Each row was made from one path, in order. Every step used is in the known rows, and no mark comes twice. Write each row's path.
In the rows, 128 means zero.
Known rows:
karib/maged/timu/zedum/zadu/rumu: [105 128 156 120 128 120 172 100  74 172 124 111  98 121 143 131  78 137
 137 140 126  63  98 131  76 119 130 123 106 139]
kapeg/karib/luse/gevin: [141 135 113 123 172 120 139 180 145  85 112 102 139 143 197 124 190 129
 144 133 122 146 107 133 146  91 132 106 136 127]
timu/maged/karib/luse: [155 134 152 163 104 134 105 235 116 154  87 153 142 121 174 113 133 102
 112 146 114 202 165 107 104 116 110 173 141 156]
pano/kitop/kapeg/karib: [125 119 158  69 134 127 150 115 152 105 134 107 103  77 139 131 113 165
 124 119  95 168 112 139 175  59 138 108 205 107]
maged/karib/ludov: [134 147  91 151  84 139 109 187 156  71 187 123 142  96  97 129 136 102
 113 106 153 154 137 139 110 177 127 156 126 115]
rumu/karib/maged/timu/zedum/zadu: [122  99  76 141 141 125 110  82  63 150  83 155 127 162 124 128  80 152
  99 162 134  82  53 122 136 142 125  85 102 138]
rumu/karib: [118 130 109 128 127 133 119  89 140 105 146 154 152 139  94 110 124 130
 118 110 126 159 136 126 147 126 126  91 145 109]
zadu/zedum/timu: [137 163  92  97 120 134 127  39 193 112 153 122 107 104 145 137 139 106
 129  93 159  86 123 152 164 146 134 127 113 103]
zedum/timu/maged/karib: [143 151 156 132  80 170 100 152 173 183 127 146 121  62 127 147 149 109
 143 141 137 169 127  96 144 124 122 165 123 126]
kitop/kapeg/karib: [130 117 122  88 112 125 136  97 150 116 153  86 134  72 146  93 100 157
 134 104 132 143 107 134 176  54 175 108 142 104]
timu/zedum/zadu/rumu: [ 87 153 208  95 109 110 180  63 113 125 155 114  97 118 144 115  75 131
 121 143 129 126 107 148  76  88 118 120 131 113]
ludov/karib: [119 124 124  64 172 149 121 101 148 104 146  62 156  99  96 115 110  96
 140 116 121  95 154 141 148 143 118 107 142 116]
luse/karib: [112 148 127 112 106 124 100  74 147 110 157  78 100 136 109 109 110 109
 141 114 135 143 172 133 150 126 122 152 131 110]
karib/ludov: [132 159  79 105 100 120 141 157 152  73 189 101 141 132 101 129 132 110
 114  97 142  82 142 159 127 158 131 125 135  98]
kapeg/karib: [123 132 109 107 145 145 131  99 161  97 150  84 149  84 153 124  98 133
 127 116 131 142 104 124 159  80 136 101 146 105]
zadu/rumu/karib/luse: [127 120 163 149 152 106 163 166 136 109 132 179 160 181 115 104 144 138
 133 106 104 164 171 135  72  98 135 117 137 124]
timu/zedum/zadu/rumu/karib/maged: [120 109 141 134 104 118 159  21  81 184 130 165 139 154 125 124 100 142
 107 155 128 132  95 129  77 107 150 100 127 116]
zedum/timu/maged/karib/luse/gevin: [164 154 159 148 106 149 114 237 163 172  87 162 111 120 173 149 242 107
 162 160 128 168 132 100 126 134 117 163 117 147]
rumu/karib/maged: [142 110  55 132 108 132 119  59 116 163 122 155 169 145 108 120 138 124
 116 111 123 137 141 114 143 142 151  86 133 118]
gevin/luse/karib/maged/timu: [ 83 104  87 140 141  94  94 107  99 129 130  86  94 195 127 164 121 166
 182 134 112  80 153  92 152 166 144 154  87 158]
zedum/zadu/rumu/karib/maged: [ 97 117 118 137 107 112 153  45  97 181 135 161 159 146 100 127  85 121
 101 117 108 140 173 119  76 103 151 117 145 136]
ludov/karib/luse: [140 115 123  74 191 122 126 173 150  90  86  77 163 150 132 104 122 100
 129 121 106  90 146 145 132 143 115 119 129 136]
rumu/karib/luse: [136 118 102 136 146 108 123 160 135  89  89 169 158 188 132 100 134 137
 104 115 113 152 134 131 128 124 126 100 135 128]
zedum/timu/maged/karib/rumu: [148 143 225 144  91 167 144 105 183 199  90 143 127  55 109 169 175 107
 116 125 154 171 136 102 154 139 102 172 129 149]
maged/timu/zedum/zadu/rumu/karib: [ 89 119 186 144 162 123 149 118  83 106 154 164 115 143  96 128  70 167
 128 158 125 111  85 133  82  97 111 104 120 121]
rumu/karib/luse/gevin: [136 131 105 140 152 109 133 171 123  91 111 172 138 198 138 108 218 130
 138 127 117 158 140 135 132 140 122  93 138 135]
ludov/karib/maged/timu/zedum: [160  90  94  89 185 155 113 114  96 150 112  64 143 119 114 131 130 129
 165 154 131  21  71 138 146 177 128  85  96 117]
pano/kitop/kapeg: [108 145 172  56  99 107 161 118 144 114 127 127  75  99 120 118 128 147
 126  99  96 153 154 147 158 105 125 118 206 119]

Which path is each row?
[132 136 130 148 117 120 116 200 150  87  84 148 133 125 165  96 131 112
 114 110 129 204 141 120 113 141 118 158 120 151] : maged/karib/luse
[152 100 110  78 113 124 145  90 128 167 109 105 118  87 156 141 124 164
 121 113  94 144 115 133 175  78 166 105 199 117] : pano/kitop/kapeg/karib/maged
[131 102  51 151 147 143 106 124  96 151 117 154 153 143  92 126 124 141
 133 112 121  94 133 111 147 159 139  87 120 132] : rumu/karib/maged/timu
[112 119 142 158 151 112 144 178  84  74 200 162 126 171  66 144  90 164
 115 160 137  55  74 160  70 129 120 120 111 108] : maged/timu/zedum/zadu/rumu/karib/ludov
[ 90 144 168 143 152  89 161 159 102 107 124 177 131 197 135 119 161 122
 120 137 105 161 173 136  63  99 122 123 143 151] : zedum/zadu/rumu/karib/luse/gevin
[104 108 187 155 182  98 150 192  85  93  93 176 115 192 126 114  85 171
 117 161 112 104  78 140  65  96 112 116 109 141] : maged/timu/zedum/zadu/rumu/karib/luse
[134 100  69  90 191 150 111 139 108 146 112  61 158 103  90 133 108 102
 154 115 119  32 149 130 149 176 130 102 114 134] : ludov/karib/maged/timu
[161 148 121 155  92 165  90 105 161 170 155 155 119  69 151 155 146  95
 121 136 156 155 146 120 144 135 127 176 122 126] : zadu/zedum/timu/maged/karib
[ 93 129 165 139 146  87 158 146 115 104  99 176 147 187 124 108  82 133
  87 124  98 159 163 131  60  84 121 130 141 147] : zedum/zadu/rumu/karib/luse
[136 142 155 152  85 157 102 165 121 167 146 139 137  71 137 126 120  99
 125 145 124 206 174 102 129 119 111 158 152 137] : timu/maged/karib
[ 70 101 109 133 136  76  94  61  68 130  93  88  64 210 160 162  77 183
 142 186 121  67  68  98 140 151 129 152  67 163] : gevin/luse/karib/maged/timu/zedum/zadu
[151  96  75  93  96 122 139  67 129 171 132  92 147  80 159 102 116 150
 132 103 128 128 110 125 171  74 205 108 132 112] : kitop/kapeg/karib/maged
[123 136 140 110 149 144 134 143 120  95 136 106  94 112 135 119 114 147
 158 135 136  77  65 137 151 142 110  95 108 110] : maged/timu/zedum
[133 152  82 125  94 118  96 137 147  80 207  74 117 164  83 131 127 103
 128 114 145  91 162 161 134 156 135 170 130  94] : luse/karib/ludov
[169 142 194 165 102 155 134  64 168 185 121 150 121  65 133 170 168  95
  93 118 175 162 154 126 153 149 106 186 123 150] : zadu/zedum/timu/maged/karib/rumu
[163 143 154 143  98 150 103 222 171 172  67 161 124 112 165 136 161 115
 133 144 126 167 122 102 126 125 120 174 112 142] : zedum/timu/maged/karib/luse
[114 140 198 153 109 143 157  82 154 117 104 128 134  69 103 128 138 106
 102  89 159 208 153 121 142 160  97 155 137 154] : maged/karib/rumu
[151  95 136 164 149 143 152 110  81 171 156 163 139 145  99 134 148 166
 170 140 127  91  97 127  92 134 148  87 110 107] : zadu/rumu/karib/maged/timu/zedum
[140 129  62 137 117 127 118 148 139  69 192 150 167 162  70 132 142 131
 103 111 140 104 131 151 126 156 135 106 140  93] : rumu/karib/ludov
[138 105  56 132 167 154 120 136 118 143 122  82 151  88 145 143  94 138
 140 115 122  82 101 112 161 113 149 100 120 125] : kapeg/karib/maged/timu
[ 65 130 142 118 121  89 102  66 144  83 158  84  93 192 131 148 119 163
 164 135 114 141 158 102 153 130 128 152 112 138] : gevin/luse/karib
[ 88 145 145  99 144 122 133 120  95  95 108 104  81 119 147 113  52 140
 113 154 137  78  57 139 134 129  96 107 109 133] : maged/timu/zedum/zadu
[132 148 134 153 121 123 123 206 139  88 106 151 116 131 171 107 210 102
 144 122 134 208 142 126 116 158 111 147 126 152] : maged/karib/luse/gevin
[153 114  96 133 120 136  94  94  91 161 122  79  82 155 132 127 127 137
 164 149 144  73  90 133 154 158 135 136  90 114] : luse/karib/maged/timu/zedum
[184 150  81 167  80 151  89 165 166 135 199 150 135  93 127 173 170  95
 109 133 166 105 137 146 125 167 136 191 115 109] : zadu/zedum/timu/maged/karib/ludov
[140 136 225 165  93 150 151 120 122 182 115 135 142  69 117 145 142 101
  99 124 143 207 181 109 135 133  90 172 156 164] : timu/maged/karib/rumu
[136 130 123  78 192 120 134 185 136  89 108  79 144 162 138 113 205  93
 159 132 112  97 156 149 135 154 115 110 136 139] : ludov/karib/luse/gevin
[183 135 122 166 113 137  92 179 163 156  98 172 123 117 188 143 159  98
 111 141 144 155 138 124 125 132 125 189 112 143] : zadu/zedum/timu/maged/karib/luse
[ 88 113 113 153 144 118 142 111  76 165 130 158 143 142  84 135  67 134
 116 120 109  97 166 117  80 118 137 117 127 150] : zedum/zadu/rumu/karib/maged/timu
